Every row comes from one small tree of marks. The marks that hang from a mark follow it in brackets, in alphabetical order. Every link used is in the known rows. Which tree was each row made from?
(in the rows, 128 means zero)
Known rows
Z[G]: [132 131 118 142 147 119 141 122 127 120 166 109 129 140 115 119 143 127
 117 119 121 128 136 127 139 149 137 136 104 125 127 134 147 127 135 118
 118 148 124 153 145 139 125 120 126 124 146 129 132 123 143 127 114 130
 130 130 122 130 130 131 140 147 124 135 141 142 133 120 137 117 135 121
 130  96 121]
L[K Q[F Z[G[E]]]]: [137 121  83 139 133  94  85 136 121 128 129 149 125 125 102  98 149 108
  80 127 170 165 164  83 141 201 135 155 108 115 121 155 160 104 184 130
 136 143 107 130 116  78 126 128 112 133 171 115 140 143 141 133 106 125
 145 122 126 139 120 148 149 104 141 129 191 181 146 117 120 112 141 124
 114 160 103]
Q[L[K]]: [116 124 117 118 125 115 136 148 116 125 149 147 119 103 126 114 110 124
 117 128 162 147 135  89 135 125 119 150 133 135 125 132 135 134 147 116
 137 115 141 127 104 116 119 133 132 149 141 125 113 134 129 133 126 129
 124 119 148 125 126 123 124 104 124 120 158 136 127 127 124 116 138 139
 125 156 124]
G[E L[Q[F]] Z]: [166 114  65 125 144 123  98 138 113 152  82 156 132 114 182 119 150 123
 102 155 146 148 162  82 120 188 133 145  45 118 116 134 148 103 170 118
 147  87 119 140 101  66 121 121 114 105 166 102 136 156 138 208 111 105
 132 131 252 135  95 146 125 179 137 145 142 154 151 128 110 150 135 105
 123 136 115]
F[Q[L Z]]: [133 107 129 151 121  93 143 137 123 120 147 184 137 111 163 108  99 135
 125 137 151 145 153 113 126 115 124 133 124 123 108 121 148 103 119 132
 162  95 130 132  88 115 106 116 135 147 159 138 125 146 136 110 115 128
 113 119 136 134 139 117 121 131 135 139 136 121 121 124 111 130 138 151
 134 170 117]
G[Z]: [137 125 113 129 138 128 110 123 126 134 101 114 135 127 141 126 143 128
 122 143 114 131 144 128 132 150 134 129 111 119 133 128 137 119 129 131
 116 113 125 134 135  94 117 123 134 125 137 112 130 132 142 132 136 117
 126 126 178 129 126 139 131 155 127 124 123 122 131 117 128 125 136 113
 129 115 134]
Q[Z]: [126 119 131 135 136 103 107 120 131 124 143 135 132 124 116 129 121 129
 115 135 132 141 147 126 130 132 120 132 141 121 120 136 146 100 115 134
 123 113 115 136 125 110 129 127 130 135 146 125 133 144 129 113 125 127
 124 123 110 131 123 128 136 119 123 136 128 140 121 131 131 118 128 131
 129 144 124]
L[Q[F]]: [144 117 115 141 119 119 101 125 128 133 105 165 145 130 125 107 131 117
 119 123 148 141 141 124 135 181 135 127  99 125 123 133 138 122 151 142
 144 132 116 115 102 110 110 127 115 133 137 123 129 149 128 142 116 127
 144 129 123 134 131 135 131 112 144 125 168 149 140 119 114 124 139 134
 122 155 115]
Q[F L[K] Z[G[E]]]: [125 108  73 163 164  65  89 136 116 114 172 184 134 106 136  96 114 122
  91 126 184 169 153  83 137 145 118 159  94 125 101 151 184  96 160 105
 133 117 111 153  88  92 125 128 126 148 179 121 127 146 127 155 107 121
 130 119 120 141 111 132 155  97 115 161 186 179 130 129 133 112 138 133
 125 156 110]
Z[G[L]]: [139 122 101 125 148 121 161 136 120 123 179 117 136 133 131 125 139 135
 114 122 129 127 143 109 136 159 135 145  76 131 118 132 150 124 132 113
 127 124 129 164 149 140 119 117 124 117 159 125 136 127 144 137 103 125
 127 130 161 129 116 128 133 176 124 143 134 148 136 128 127 134 134 116
 124  97 119]
T[K]: [115 124 122 136 128 117 116 134 124 123 152 142 108 138 125 122 131 135
 135 132 131 111 130 117 120 131 134 146 133 133 122 127 122 148 143 120
 125 161 122 124 163 100 123 138 123 135 139 126 140 119 136 114 129 120
 140 139 106 118 110 128 132 130 122 101 138 140 137 116 126 142 125 146
 139 153 128]
N[L[Q[F Z[G[E]]]]]: [171 117 113 160 139 101 112 127 129 132 143 154 141 123 119 115 146 118
 102 144 151 149 150 119 141 210 120 158 113 107 102 137 152 111 136 120
 140 119 102 147 102 105 117 130 110 124 163 114 125 170 130 154 100 128
 125 132 113 142 102 127 127 145 141 156 175 158 121 142 121 125 143 134
 118 140 111]
Q[F L Z]: [126  97 102 161 148  72  88 122 126 112 159 203 159 113 154 100  92 130
 118 132 171 160 142 121 132 128 110 136  99 133  99 136 172  95 124 129
 139  90 115 139  72 105 111 126 133 160 155 128 119 163 109 137 117 122
 127 119 105 139 122 119 144  94 119 156 162 156 119 131 126 114 133 148
 132 174 119]
G[E Z]: [150 130  93 132 145 126  99 122 122 145  81 117 108 119 157 130 154 124
 115 154 119 136 141 109 120 131 133 136 100 111 129 133 135 111 151 113
 120 114 123 138 119  83 139 128 127 108 144 110 133 131 139 184 133 113
 131 132 195 131 110 141 129 158 125 141 117 131 138 128 131 132 129 104
 134 112 126]
Q[F L[K]]: [116 111  89 142 135  99 108 149 116 118 141 193 142 108 154  97 102 124
 114 123 182 151 131  98 134 142 121 146 110 141 113 132 148 124 149 120
 145 114 129 123  91 107 115 132 130 156 142 125 117 138 119 137 125 124
 136 119 132 134 124 126 142  91 123 135 179 149 131 126 125 124 141 139
 121 169 121]
Q[F L Z[G]]: [129  99  94 175 165  65 101 119 123 105 187 191 161 117 142  97 102 131
 110 123 166 155 150 120 140 149 117 145  73 131 100 142 187  94 127 122
 134 104 110 158  88 114 105 118 131 157 171 129 122 157 123 126 103 123
 129 122 103 141 122 122 153 105 115 161 174 169 122 125 135 106 137 141
 130 152 113]
G[E]: [140 135 108 127 134 126 114 130 123 137 105 127 106 119 140 132 139 124
 120 136 133 136 127 107 115 107 125 132 121 120 126 133 127 123 153 109
 133 129 126 130 112 115 150 133 121 111 135 126 128 124 124 181 129 124
 131 133 148 130 114 133 126 130 126 145 121 137 136 136 131 139 121 121
 134 123 122]
L[K]: [112 135 116 112 123 132 124 148 122 129 125 122 111 125 114 124 134 120
 109 125 147 136 133  98 134 141 131 144 155 128 132 136 120 135 150 126
 125 140 133 120 141 116 136 134 129 133 133 122 134 119 135 111 133 128
 133 121 133 126 125 137 133 119 129 112 147 134 133 126 125 129 132 125
 116 139 128]
Z[G[E L[K Q]]]: [148 132  85 113 140 124 146 149 113 139 149 111 106 119 117 118 157 120
  90 129 147 148 159  64 133 181 136 160  83 122 124 143 145 123 178 105
 135 135 128 153 136 110 130 121 110 108 175 117 140 131 149 172  98 123
 134 129 194 128 106 140 127 164 134 134 157 165 150 126 119 136 140 109
 120 112 107]

Which tree is each row?
[133 129 118 120 118 109 114 137 125 131 146 111 112 125  71 109 148 112
  85 124 145 162 170  84 149 198 136 156 130 114 132 151 150 116 169 134
 124 142 118 133 133  88 118 125 117 137 169 117 139 141 150 102 110 131
 136 120 133 129 130 141 140 116 142 114 179 165 140 112 118  99 146 126
 112 154 108] -> L[K Q[Z[G]]]
[155 116 102 104 132 133 129 142 119 149 106 122 139 121 145 123 146 129
 110 152 125 139 166  95 134 202 135 143  69 124 127 129 139 113 145 134
 133  89 130 140 126  77 102 117 124 117 159 105 132 157 150 149 115 113
 126 129 243 128 115 139 116 185 140 117 133 137 143 116 108 136 142 111
 121 131 123] -> G[L[Q] Z]
[133 115 107 131 155 100 133 126 126 119 179 127 140 132 115 126 131 134
 104 131 132 144 162 110 136 156 123 146  99 123 111 139 165  98 120 123
 120 110 115 163 137 120 124 116 128 127 175 123 139 145 139 115 104 124
 120 123 139 132 116 128 138 155 120 146 135 156 128 130 128 125 131 118
 127 120 116] -> Q[Z[G[L]]]
[128 116 104 130 119 100  80 138 123 128 112 161 135 123 101 100 135 111
  95 128 169 164 162  95 142 205 131 146 131 120 121 148 149 108 166 142
 139 130 112 112 110  80 113 131 117 143 159 114 138 150 132 109 118 125
 141 120 125 135 125 143 143  89 144 117 187 165 139 116 115 114 142 130
 110 183 111] -> L[K Q[F Z]]
[143 112 112 155 137  86 147 132 121 121 156 169 128 113 163 107 110 131
 112 135 148 149 157 103 126 122 129 144 106 115 108 130 158 102 135 115
 157 109 125 150  98 118 116 114 130 137 175 139 131 142 145 133 105 127
 113 121 145 136 132 123 129 146 134 153 138 134 128 125 117 130 140 142
 137 149 108] -> F[Q[L Z[G[E]]]]
[134 118 105 148 131  88 144 146 117 121 156 168 118 107 151 101 116 127
 101 135 161 154 163  83 130 131 131 153 122 116 110 135 155 105 150 113
 154 120 130 145 108 110 120 116 131 139 178 135 132 135 148 125 108 127
 117 118 144 135 131 126 132 138 134 144 152 138 131 124 115 130 140 137
 129 153 108] -> F[Q[L[K] Z[G[E]]]]
[137 110  87 107 127 108 110 156 118 134 129 165 139 120 130 111 130 123
  92 133 171 159 164  76 136 199 127 152  99 130 110 140 148 106 156 136
 145 105 119 128 114  87 110 125 117 131 169 113 142 155 136 124 108 120
 133 121 174 133 110 137 130 130 141 126 167 164 142 125 106 141 137 125
 110 171 114] -> G[L[K Q[F Z]]]
[151 124 118 132 115 125 123 150 124 136 124 154 136 123 122 112 142 115
 107 137 168 145 144 109 145 229 128 159 144 119 112 133 126 133 147 131
 142 130 118 119 112 102 109 138 114 131 142 112 122 156 130 124 113 130
 130 127 123 135 111 133 120 135 145 126 185 143 122 137 114 133 151 138
 107 154 121] -> N[L[K Q[F]]]
[119 105  86 161 159  68  97 134 117 108 185 182 147 111 130  91 108 124
  95 122 180 167 158  97 143 159 120 157 100 130 103 147 183 100 143 120
 130 115 113 151  96 100 112 123 131 160 178 124 127 148 129 117 107 124
 132 116 106 139 121 130 158  96 118 150 189 173 126 123 131 110 141 137
 122 163 113] -> Q[F L[K] Z[G]]
[163 121 149 137 118 117 133 129 134 137 141 132 135 122 102 127 138 122
 113 148 138 144 148 127 142 204 117 151 146 109 111 131 136 120 120 131
 136 105 113 134 112 107 113 130 119 130 152 117 118 172 126 116 109 132
 119 129 120 134 111 122 110 147 144 137 155 138 113 140 118 119 147 139
 118 151 119] -> N[L[Q[Z]]]
[125 121  98 139 151  83 120 135 116 121 182 136 108 103 111 110 124 123
  89 134 162 166 155  72 137 131 117 164 123 121 116 149 168 106 161 104
 127 112 124 157 107  98 133 126 128 143 182 123 122 142 137 142 107 127
 122 119 137 131 115 126 140 115 116 145 160 166 128 133 135 104 139 130
 130 143 111] -> Q[L[K] Z[G[E]]]
[130 112 120 152 152  82 129 121 122 115 196 138 137 111 108 114 112 132
 111 129 144 158 151 110 141 132 115 149 104 126 113 139 173 105 123 119
 121 105 121 166 106 117 114 118 134 152 172 132 119 151 129 122 106 128
 118 123 119 133 126 118 135 124 118 143 152 157 121 126 134  98 140 136
 135 138 116] -> Q[L Z[G]]
[135 122  88 124 156 100 123 135 118 126 167 123 117 124 118 126 143 129
  86 136 147 152 160  84 131 148 123 158 107 118 112 147 160  99 151 112
 122 117 117 161 140 106 141 121 122 119 182 119 143 137 142 140 105 122
 124 123 155 133 106 135 140 150 120 148 138 166 133 133 130 130 129 112
 123 122 111] -> Q[Z[G[E L[K]]]]
[163 118 132 148 119 123 128 135 129 135 128 159 150 127 130 116 134 120
 122 139 152 136 136 132 140 211 124 147 125 118 109 127 133 131 129 131
 146 119 115 126 102 117 106 133 115 129 138 116 114 165 123 142 109 129
 128 132 122 136 112 124 118 141 145 140 171 138 119 138 116 131 145 139
 115 146 121] -> N[L[Q[F]]]
[125 106  77 145 164  84 100 132 121 112 168 170 156 134 134 107 128 129
  93 125 166 152 159 105 139 178 126 151  89 129 101 144 175  93 134 126
 124 117 107 156 124 107 117 117 124 134 175 119 148 146 135 109 106 119
 132 121 125 141 112 139 159 132 121 154 165 171 133 127 128 134 131 120
 116 138 115] -> Q[F Z[G[L[K]]]]
[138 118  96 134 131 102 146 151 118 126 143 156 119 122 158 113 133 130
  99 137 149 140 167  87 125 152 136 149 112 115 109 133 147  99 145 119
 151 122 124 147 130 115 127 112 126 118 178 130 150 131 152 117 105 123
 119 120 152 136 124 134 134 167 136 148 131 139 138 130 110 153 134 123
 125 139 110] -> F[Q[Z[G[E L[K]]]]]
[131 124 100 122 115 123  97 146 121 134 106 155 127 124 114 101 139 109
 102 119 167 150 146  94 141 200 137 145 121 126 129 141 134 128 176 139
 143 142 121 106 116  96 115 133 116 139 140 119 133 137 135 127 120 126
 147 123 131 133 129 144 136 100 145 112 189 155 145 114 112 123 142 132
 108 170 114] -> L[K Q[F]]
[136 103  79 175 167  64  94 119 120 110 178 187 147 111 145  98 108 127
 104 130 170 162 148 107 132 135 116 147  73 125 100 144 186  90 142 108
 137 103 107 162  81 102 120 122 127 148 178 127 122 153 120 162 104 121
 128 124 114 143 112 124 151 112 112 172 170 172 126 132 135 115 133 136
 135 150 110] -> Q[F L Z[G[E]]]
[149 115  95 135 146 116 143 137 119 127 165 142 151 134 130 111 140 128
 109 120 144 137 152 105 140 189 138 146  57 130 115 136 157 119 147 122
 135 127 118 155 129 128 107 113 116 122 165 122 137 142 143 141  97 124
 135 130 160 133 120 132 135 165 136 137 160 164 144 123 118 130 141 121
 121 117 111] -> Z[G[L[Q[F]]]]
[143 111 114 148 124  99  85 118 129 129 122 168 148 127 119 106 125 118
 111 129 151 152 156 124 136 186 127 131 104 119 116 139 154 103 142 147
 139 118 106 123  93  95 109 124 118 140 151 120 135 161 125 130 113 125
 137 126 115 138 126 136 136  99 141 132 168 158 136 120 116 114 136 135
 121 169 112] -> L[Q[F Z]]
[133 122  86  95 140 134 127 156 114 142 115 122 130 118 153 127 147 131
 103 151 140 139 162  80 134 186 134 155  99 130 126 132 135 117 146 124
 123  95 136 139 146  82 113 122 133 120 159 101 141 139 151 131 129 111
 125 122 239 125 110 143 128 177 130 119 131 132 138 121 115 147 139 103
 113 128 131] -> G[L[K] Z]
[145 118  67 109 134 108 102 152 112 143 113 168 113 108 145 116 139 118
  85 143 176 166 163  54 122 186 124 156  96 122 110 146 146  98 183 116
 149 107 116 129 100  78 132 129 109 113 177 110 144 153 128 183 107 116
 136 126 197 135  95 143 128 131 136 140 163 172 149 139 109 149 131 118
 114 167 105] -> G[E L[K Q[F Z]]]
[158 122  76 112 153 129 122 139 115 149  99 127 117 113 179 136 148 132
 109 161 130 138 153  85 116 146 129 145  69 122 118 131 139 107 146 108
 129  91 128 149 122  82 134 122 124  99 161 104 136 141 139 193 119 107
 121 131 245 130  94 140 122 192 125 146 109 137 143 134 121 156 129 100
 128 114 124] -> G[E L Z]
[124 111 120 140 115  93 141 150 120 122 146 179 128 108 155 105 101 128
 112 136 163 149 157  95 130 133 125 146 143 123 111 128 143 107 132 130
 161 106 133 128 101 113 112 121 136 149 162 135 130 142 142  95 118 128
 115 115 139 132 136 122 125 123 136 130 147 125 126 123 110 130 142 148
 126 180 115] -> F[Q[L[K] Z]]
[166 122 142 145 127 113 139 126 132 133 156 120 138 125  93 124 142 123
 107 142 137 143 154 123 147 215 122 158 133 109 111 134 145 121 123 129
 132 120 112 147 119 117 108 127 116 128 159 118 119 168 135 117 100 133
 118 131 120 133 111 122 116 154 141 141 163 147 115 137 120 116 149 134
 119 134 116] -> N[L[Q[Z[G]]]]
